Each row was made from one walk, in order. Every step used is in the known rows, and no mark comes twice. Write each row's walk.
Known rows
S/X/A: -2.631 -2.987 -0.836 4.753 -0.883 3.431 1.081 -2.481 1.310 0.744 -0.483 0.206 2.439 -3.842 0.540 3.090 -0.315 0.313 1.907 -0.892 -3.653 4.875 -0.090 -3.034 -2.489 2.092
Z/V: -0.616 -6.005 1.180 2.733 -3.204 -0.348 1.902 -0.103 -0.139 0.493 -1.199 -0.204 2.531 -1.644 2.518 4.199 -1.541 -0.415 0.093 -2.160 -5.752 2.464 0.209 -1.960 -0.729 1.972
S/X: -3.315 -3.092 0.188 4.934 -1.175 1.666 2.580 -2.070 2.551 0.477 -0.514 0.694 3.276 -2.423 1.034 2.792 0.387 -0.779 1.136 -2.348 -2.364 5.812 2.178 -2.280 -1.734 2.483
P/V/A: -2.022 -1.076 3.236 5.326 -1.643 3.504 -0.482 1.110 -0.467 2.493 0.632 2.530 3.976 -3.215 4.182 3.625 -0.800 -1.858 2.937 -1.157 -4.387 2.603 0.586 -1.818 -3.261 0.595
V/A/X/H: 0.016 -3.953 1.159 4.265 -3.235 1.693 3.788 0.006 -0.042 1.775 1.550 2.003 2.560 1.754 5.402 3.151 -1.677 -0.951 1.610 -1.760 -2.370 3.934 -0.808 -2.684 -3.249 1.148
K/X/H/U/Z/V: -1.824 -4.834 -1.004 0.993 -0.314 2.033 6.426 0.386 -0.538 2.837 0.184 0.407 -4.317 -2.287 -0.205 2.668 -2.353 3.624 -0.609 -0.101 -1.983 3.965 2.046 -3.128 -2.645 2.045
H/U: -3.010 -3.782 0.929 3.441 0.753 4.260 4.866 0.083 0.736 2.494 -1.471 0.519 0.768 -3.351 3.512 1.962 0.191 1.270 -0.746 -1.258 -0.895 4.944 2.130 -1.338 -0.653 1.818
K/U/S/X/H/V: -4.943 -0.538 2.949 4.603 -1.423 -0.129 1.380 -1.688 2.687 0.599 -0.801 2.175 -0.183 -2.569 0.388 3.605 -1.769 -1.839 1.052 -0.707 1.630 7.188 3.244 -2.060 -2.089 1.915
Z/V/A: 0.919 -5.444 1.591 2.683 -3.943 0.331 1.141 0.617 -1.721 1.548 -0.111 -1.090 3.038 -0.249 4.797 4.754 -2.074 -1.253 1.244 -2.028 -5.600 2.658 -0.497 -1.996 -2.108 2.510
H/V/A/X: -2.966 -2.978 1.045 4.208 -4.079 1.427 1.706 -0.282 1.934 1.433 0.457 0.119 2.869 1.676 6.893 2.978 -1.132 -0.724 0.895 -1.331 0.077 3.581 1.471 -1.285 -1.366 -0.450
V/A/X/S: 0.912 -3.507 2.045 4.759 -3.087 2.242 2.475 0.186 0.981 0.472 1.989 1.690 3.020 0.782 6.590 3.780 -1.532 -0.259 2.928 -2.217 -3.925 3.659 -1.451 -2.791 -2.614 2.200
T/H: -1.962 -4.375 1.122 3.341 0.018 1.090 1.216 1.258 2.258 -0.071 -1.314 2.513 1.337 -2.737 2.251 1.548 1.753 -1.351 -1.163 0.175 -1.731 3.662 1.279 -0.567 0.102 0.528
K/U/Z/V: -1.803 -2.377 2.509 3.210 -1.452 0.187 1.059 0.021 -0.572 0.592 0.331 1.640 -0.036 -2.213 -0.319 3.607 -2.887 -0.331 2.586 -0.512 1.897 2.713 4.566 -1.206 0.229 2.174
H/V/A: -3.321 -2.886 1.223 3.493 -3.625 1.256 0.257 0.019 0.696 2.997 -0.146 0.971 2.838 0.550 7.019 2.965 -1.517 -1.627 -0.340 -0.368 -1.072 4.738 1.325 -1.723 -0.973 -0.550
P/V/A/X/K/U: -1.781 -0.173 3.166 6.297 -1.327 3.360 0.105 0.969 1.354 0.725 2.002 2.788 2.074 -2.505 3.439 3.761 -1.556 -1.687 6.263 -1.362 -1.163 2.280 0.952 -1.335 -3.940 1.108
Z/V/A/X: 1.368 -5.548 1.437 3.535 -4.201 0.590 2.649 0.434 -0.371 -0.051 0.509 -1.786 3.180 1.179 4.879 4.869 -1.696 -0.468 2.614 -2.967 -4.599 1.340 -0.602 -1.658 -2.625 2.553
Z/V/A/X/H/U/K: 1.472 -5.924 1.038 1.640 -3.506 1.706 4.943 1.177 -0.871 0.574 0.446 -1.257 1.741 0.376 4.692 4.578 -2.422 -0.206 1.745 -1.771 -4.095 1.963 -1.876 -2.470 -3.452 3.163
U/S/X: -3.843 -2.587 2.418 5.104 -1.112 1.016 1.399 -2.468 1.428 0.164 -0.282 -0.374 3.430 -2.564 2.192 4.360 0.976 -2.009 1.724 -1.243 -1.484 4.509 2.017 -2.404 -3.675 3.630
X/H/U/Z: -3.123 -3.924 -0.303 1.651 1.035 3.177 5.758 0.656 -1.437 4.100 -0.317 3.050 0.269 -2.137 1.132 1.430 -1.805 1.226 -2.121 1.590 -0.061 5.358 0.459 -2.154 -2.516 1.435
Z/V/A/X/H/U/S: 0.736 -5.489 1.562 2.520 -3.075 1.537 4.378 0.962 -1.130 0.815 0.177 -2.256 1.861 0.655 4.427 5.039 -1.920 0.103 1.498 -1.596 -3.804 2.173 -1.770 -1.559 -4.908 3.782
P/V/A/X: -1.515 -1.152 3.149 5.956 -2.029 3.642 1.078 0.799 0.653 0.928 1.230 1.812 4.065 -2.062 4.119 3.665 -0.326 -1.035 4.278 -2.031 -3.165 1.116 0.636 -1.373 -3.552 0.646
A/X: -1.853 -4.053 1.404 5.462 -2.341 1.417 4.005 -1.481 2.757 -1.035 0.340 1.366 2.648 -0.125 3.218 2.871 0.312 0.470 2.369 -3.254 -0.937 2.306 1.879 -1.652 -0.590 0.769
T/H/V/A/X: -2.228 -3.514 0.760 3.290 -1.923 1.210 1.151 2.011 3.274 -0.259 -0.418 0.476 1.732 0.322 5.074 1.868 1.122 -1.183 -0.369 0.553 0.594 3.047 0.842 0.443 -1.010 -0.204
S/X/K/U/Z/V: -2.949 -2.581 -0.691 3.913 -0.214 0.631 1.080 -1.034 1.627 -0.021 1.187 0.156 0.461 -2.143 -1.313 3.722 -1.860 -1.375 4.346 -0.127 1.147 5.086 2.348 -1.668 -3.372 4.116
H/X/K/U/S: -5.028 -1.904 2.901 3.666 0.158 0.148 0.535 -1.383 2.137 2.152 1.100 0.423 -2.367 -3.440 1.098 3.322 -3.388 -2.710 3.224 -0.752 1.310 4.962 0.898 -1.838 -3.590 1.111

Which walk is each row?
-1.701 -4.470 0.605 4.002 -2.257 0.532 5.420 -1.079 2.106 0.077 0.244 3.320 1.963 0.126 1.875 2.356 -1.076 0.279 0.305 -2.299 -2.112 3.971 -0.044 -2.527 -1.789 0.365
A/X/H
-3.096 -3.068 0.301 3.883 -3.607 1.270 1.123 -0.128 2.086 1.430 1.181 0.613 2.074 1.758 6.911 3.137 -1.618 -1.217 2.011 -0.374 0.455 3.698 0.371 -1.193 -2.288 -0.122
H/V/A/X/K
0.621 -4.069 2.452 3.651 -3.700 -0.219 1.134 0.213 -0.132 -0.370 1.376 -1.474 1.088 0.820 4.368 5.633 -2.454 -1.788 5.059 -1.596 -2.120 1.798 -0.340 -1.588 -4.153 3.752
Z/V/A/X/K/U/S
-3.235 -3.943 1.501 2.605 0.743 0.760 1.607 0.941 3.120 0.700 -0.910 0.391 -0.301 -3.320 0.867 1.387 0.341 -1.421 -0.998 -0.726 -0.931 3.477 0.634 -0.136 -1.107 -0.117
T/H/X
-2.948 -3.827 0.516 2.443 -0.301 2.150 5.947 -0.573 0.539 2.803 -0.176 1.456 -4.257 -2.542 1.408 2.772 -1.230 2.414 -0.870 -0.599 -2.181 5.609 2.027 -3.822 -3.181 1.802
K/X/H/U/S
-3.695 -3.040 2.424 3.777 0.704 3.954 4.154 -0.636 -0.006 2.260 -1.291 -0.550 1.097 -3.460 4.144 3.139 0.844 0.504 0.008 -0.437 -0.105 4.215 1.895 -1.414 -2.639 3.003
H/U/S
0.999 -4.659 1.491 3.630 -3.663 0.092 1.465 0.639 0.229 -0.249 1.270 -0.849 0.785 0.720 4.104 5.022 -2.670 -0.976 4.506 -2.105 -2.512 2.304 -0.280 -1.526 -3.012 2.987
Z/V/A/X/K/U
-3.196 -3.688 -0.767 3.957 -1.007 0.727 3.838 -1.528 1.829 1.666 -0.482 2.695 2.257 -1.921 -0.179 2.479 -0.913 -0.922 -0.762 -1.319 -3.399 7.362 0.278 -3.055 -3.137 2.110
S/X/H
-0.535 -2.166 1.262 4.852 -2.010 2.312 1.300 -0.055 -0.056 0.979 3.328 1.215 1.155 1.256 4.823 3.506 -2.050 -1.409 5.953 -0.160 2.731 2.739 1.770 -1.573 -3.145 2.319
V/A/X/K/U/Z
-3.184 -4.169 0.162 3.615 -3.004 0.178 5.117 -0.935 2.849 0.427 -0.264 2.831 1.684 0.872 2.708 2.128 -1.498 0.401 -0.668 -1.606 -0.949 4.220 0.016 -1.816 -1.594 -0.735
A/X/H/V
-1.491 -1.514 2.667 5.211 -1.949 3.302 1.942 1.000 0.383 1.784 1.176 3.074 3.490 -1.671 3.519 3.312 -1.235 -0.989 3.094 -1.434 -3.845 2.194 -0.647 -1.909 -4.294 0.590
P/V/A/X/H
-1.566 -3.775 1.078 1.471 -3.799 0.885 3.192 -0.360 0.352 2.194 1.127 2.886 -1.697 -1.007 5.122 3.530 -2.799 -1.084 0.597 -0.179 -2.380 4.154 1.238 -5.434 -1.606 0.266
U/K/X/H/V/A
-3.539 -3.915 -0.523 2.182 -2.664 0.003 4.061 -0.830 1.759 2.619 -0.231 2.906 -3.512 -1.187 1.770 2.210 -2.191 1.678 -1.876 -0.683 -2.827 6.069 2.121 -3.776 -1.263 -0.765
K/X/H/V
-1.547 -5.195 -0.179 2.327 -0.645 2.264 7.372 0.209 0.476 0.508 0.306 0.415 0.817 -0.425 0.745 2.703 -1.562 2.483 0.443 -0.779 -0.253 2.107 0.005 -1.271 -3.087 2.164
A/X/H/U/Z/V
-2.602 -1.924 0.397 3.004 -0.590 1.159 0.129 2.177 2.704 -0.051 1.162 1.246 -0.236 0.259 3.743 1.848 -0.180 -1.564 2.030 2.550 4.752 2.799 1.976 0.885 -1.829 0.363
T/H/V/A/X/K/U/Z
-2.927 -3.911 0.191 1.967 -3.233 0.409 2.280 0.490 -0.086 4.297 -0.306 3.607 1.679 0.806 4.641 2.398 -2.939 -1.523 -2.674 0.592 -2.756 6.927 -1.107 -2.829 -2.271 -0.720
X/H/V/A
-2.864 -2.362 1.212 4.480 -0.476 0.613 0.239 -0.765 1.755 1.480 0.688 4.036 -1.268 -2.591 2.132 2.836 -2.386 -2.060 3.234 0.060 0.534 5.969 2.140 -2.194 -1.250 1.283
X/K/U
-0.550 -2.229 2.706 3.660 -2.172 1.004 1.612 0.215 -0.532 -0.130 1.551 0.491 0.467 -0.493 1.281 4.043 -2.932 -0.074 4.524 -1.103 2.567 1.788 3.979 -1.033 -0.646 2.651
K/U/Z/V/A/X
0.392 -4.200 0.208 1.705 1.288 3.816 4.211 3.477 0.831 -0.469 0.355 -0.935 0.419 -1.598 2.516 2.496 0.463 1.865 0.767 1.418 -0.015 1.265 -0.826 0.594 -2.802 3.507
T/H/U/Z/V/A/X/S
-0.588 -3.485 0.427 3.293 -1.300 3.554 5.043 0.637 -1.130 2.523 1.980 0.659 1.853 1.245 4.692 2.551 -1.627 0.356 2.102 -0.124 0.790 3.023 -0.005 -1.804 -3.721 2.059
V/A/X/H/U/Z
-3.742 -0.360 3.790 5.729 -0.953 0.729 1.063 -2.127 2.259 -0.027 -0.444 1.384 0.669 -3.274 0.557 4.060 -0.696 -2.044 2.955 -1.906 1.332 5.926 4.468 -2.209 -1.654 3.167
K/U/S/X
0.159 -4.602 0.927 2.709 -2.686 1.289 2.220 0.368 -2.314 0.709 2.035 -1.366 3.341 0.969 3.088 4.284 -1.849 -0.048 3.341 -0.145 0.043 -0.515 1.561 -1.164 -2.529 2.964
U/Z/V/A/X
-3.340 -1.573 0.847 3.860 -2.800 1.325 0.651 -0.010 1.449 1.581 2.019 0.760 1.067 1.682 5.231 3.081 -2.501 -1.042 3.673 0.715 4.163 3.299 2.489 -0.873 -2.116 0.288
H/V/A/X/K/U/Z
-4.868 -1.945 1.503 2.940 0.788 0.440 0.878 -1.069 1.349 2.732 1.714 0.806 -2.304 -3.118 -0.456 2.405 -3.990 -1.749 3.462 0.121 2.929 4.363 1.740 -1.491 -2.744 0.677
H/X/K/U/Z
0.903 -4.321 1.124 2.284 -2.296 1.220 2.287 0.896 -1.993 0.257 2.320 -0.378 3.223 0.551 3.030 4.550 -2.736 0.687 3.144 -0.119 -1.855 0.185 -0.150 -1.686 -2.942 3.622
U/Z/V/A/X/S
-3.166 -3.794 -0.758 2.742 0.180 3.108 5.857 -0.830 1.740 1.805 -0.795 1.726 1.277 -3.163 0.626 2.433 -0.742 -0.439 -0.691 -0.762 -1.754 7.073 0.144 -3.272 -3.392 2.969
S/X/H/U/K
-4.212 -2.617 1.501 4.241 1.128 4.226 4.553 -1.036 1.153 1.521 -1.213 -1.603 1.486 -3.792 2.500 3.254 1.279 0.403 0.609 -0.933 0.380 5.063 2.209 -1.343 -3.710 4.250
H/U/S/X
-1.348 -4.779 0.855 1.972 -1.600 0.462 1.722 0.077 -2.251 1.193 0.539 -0.090 2.782 -1.257 1.051 3.669 -1.758 0.086 1.358 0.338 -0.800 0.540 2.239 -1.389 -1.197 2.509
U/Z/V
0.233 -1.837 2.951 3.455 -2.133 0.835 1.667 0.608 -0.051 -0.541 1.873 1.330 0.400 -0.836 1.396 4.368 -3.602 0.280 4.263 -1.097 0.848 2.364 2.215 -1.714 -1.230 3.061
K/U/Z/V/A/X/S
